Each row was made from one walk, in order. Every step used is in the known rows, and no mark comes twice. Write each row's walk.
Known rows:
v > t > s: [ 11  -8 -12  -8 -20 -12   6  19  11  17 -18  -7  -9  11  -9  25   6 -15
  -6   0]
q > h > t > g > d: [  6  -2 -15   8   2  18 -12  23 -38  -4   5   5 -19  13  -8  22  -2 -18
  29  17]
g > d: [  3  -5 -16   0  14  13  -5  14  -5  -2   2   0  -3  10 -14   3  -1 -12
   2   6]
h > t: [  3  -4  -3   8   5  -6 -13  20 -27   9 -13  -3   2   9 -10   7  -3 -12
  -1   4]
d > g > q: [ 10  -9 -33   4 -35  21   2   2 -27  -6   1  -6  -3  10 -15  -2  -3 -11
  -3  -2]
v > q: [ -1  -6  -6   5  -4   2 -25   0 -15   9  -8 -14   3   6 -15   4   0 -12
 -11  -3]
d > g > q > h > t > v: [ 24  -7 -36  10 -39  25  -2  10 -52  -6   6   0   0  17 -10  -5  -2 -14
  16  14]
h > t > s: [  4  -7  -3   6   5  -6  -8  23  13  14 -13   1  -7  14  -7  28  -5 -13
  -3   3]
v > q > h > t > g: [  1  -4  -5  14 -16   7 -32   8 -47   5  -5  -9 -13   8  -8  23   0 -17
  16   8]
d > g: [  9  -5 -18   4  -6   8  -5  15 -27  -3   4  -5  -6  11 -14   3   1 -12
   5  -4]
d > g > q > v > t: [ 37  -7 -41   1 -68  13 -14   2 -30   0  -3  -9   2  12 -17  -5   5 -12
  15   1]
h > t > g > d: [  7  -9 -23  13  17  10 -27  24  -2  -2   3   3 -17   9  -8  25  -2 -15
   5  12]
v > t: [ 10  -5 -12  -6 -18 -11   1  16 -29  12 -18 -10   0   7 -11   5   8 -14
  -5   0]
d > g > t > v > q > h: [ 30  -6 -42  12 -64  24 -24   5 -52  -2  14  -7  -4  13 -12  -7   0 -14
  12   8]
q > g > t: [  5  -4 -20   0 -47   9 -10  14 -27   4 -11   0  -5   7 -13  14  -3 -13
  20  11]
g > q: [  1 -10 -16  -4 -29  15   9   0  -8   1 -17  -7   7   9 -14   2  -3  -9
  -9  -2]
v > q > g: [ -6  -2  -7   6  -7   6 -33  -1 -22   7  -5 -13  -4   5 -17  14   1 -13
  13   8]
t > v > q: [ 12 -11 -15   3   1   6 -31  -1  17   6  -3 -12  11  10 -14   3   5 -11
 -16  -1]
q > v > t > h: [ 24 -18 -11 -15 -28   5 -16  11  15  -2 -13 -11   8  16 -13   2   9 -12
  28  -7]

Which walk is each row?
[ 31  -7 -28  -3 -21   9 -29  15  16  -2   1  -2  -9  12 -13  21  11 -14
  24   6]
q > v > t > g > d
[ 24 -23 -27 -14 -57  18  -8   0  14  -5 -17 -13  11  15 -14  -3   5 -11
  20  -4]
g > q > v > t > h
[ 12  -2 -27  12 -44  22   3  10 -85  -4   1  -2  -8  13 -11  -4  -7 -15
  21  13]
d > g > q > h > t
[ 31 -11 -45   6 -45  15 -13  18  -9  -4   7   1   0  13 -11  -1   1 -11
  -2   2]
d > g > t > v
[ 28  -7 -29   2 -49  25 -15  -2  -6  -8   3  -4   6  15 -18  -3  -1  -9
  19  -4]
d > g > q > v
[  4  -6  -9   2 -38  15  13  10 -23   9 -15   1  -7  17  -7  21  -8 -14
  13  11]
g > q > h > t > s
[  1 -20 -28   3 -46  21 -34   2 -13  -4  -3 -13  -8   8 -14   9  -4 -14
  21   8]
v > q > g > t > h
[ 14  -2  -4   2  -4   6  -4  19 -31   4  -8   1   8  17  -7   4   2 -14
  18  12]
q > h > t > v
[ 27  -7 -13  -8 -34  -3 -23  13  16   4 -13  -6  -1  11 -11  25  13 -13
  20  -5]
q > v > t > g
[ 13  -6 -34  20  16  14 -58  10 -13   4  15  -4  -7   9 -14  10  -1 -16
  12  29]
h > t > v > q > g > d
[  9  -3 -25   0 -50  29  16   2 -63  -8   2  -5  -6  13 -14  -5  -3 -13
  21   4]
d > g > q > h
[  3  -9  -7   8   2  -1 -20  21  -3   3 -11  -1  -9   9  -7  29   1 -14
   1   1]
h > t > g
[ 27  -3  -9  -8 -32  -8 -17  11  -7  10 -16  -8  10  12 -14   4   9 -12
  17  -2]
q > v > t
[ 14 -10 -17  16   6  -1 -45   8  -4  11  -3 -10   8   9 -11   4   1 -12
 -15   8]
h > t > v > q
[ 10  -4  -7  -1 -13  14 -17  -1 -18   4  -2 -11   8  14 -12   0   5 -13
   9   4]
t > v > q > h
[ 22 -13 -33   8 -44  10 -34   3   3   7  -4  -9   8   8 -12  -1   1 -11
 -18   3]
g > t > v > q
[  5  -4 -21  19  -2  18 -38  11 -46   0  10  -5 -20   9  -9  19  -3 -18
  20  18]
v > q > h > t > g > d
[  0  -8 -11  -7 -46  27  14   0 -18  -7 -13  -4  -6  12 -10  21   1 -13
  18   0]
t > g > q > h
[ -2  -1 -17   0  10  16 -13  14 -14  -2   5   1 -11   9 -16  13   0 -14
  26  18]
q > g > d
[ 19  -7 -36   8 -51  11  -7  18 -41  -2   3  -1  -8   9 -12   0  -4 -12
   2   0]
d > g > t
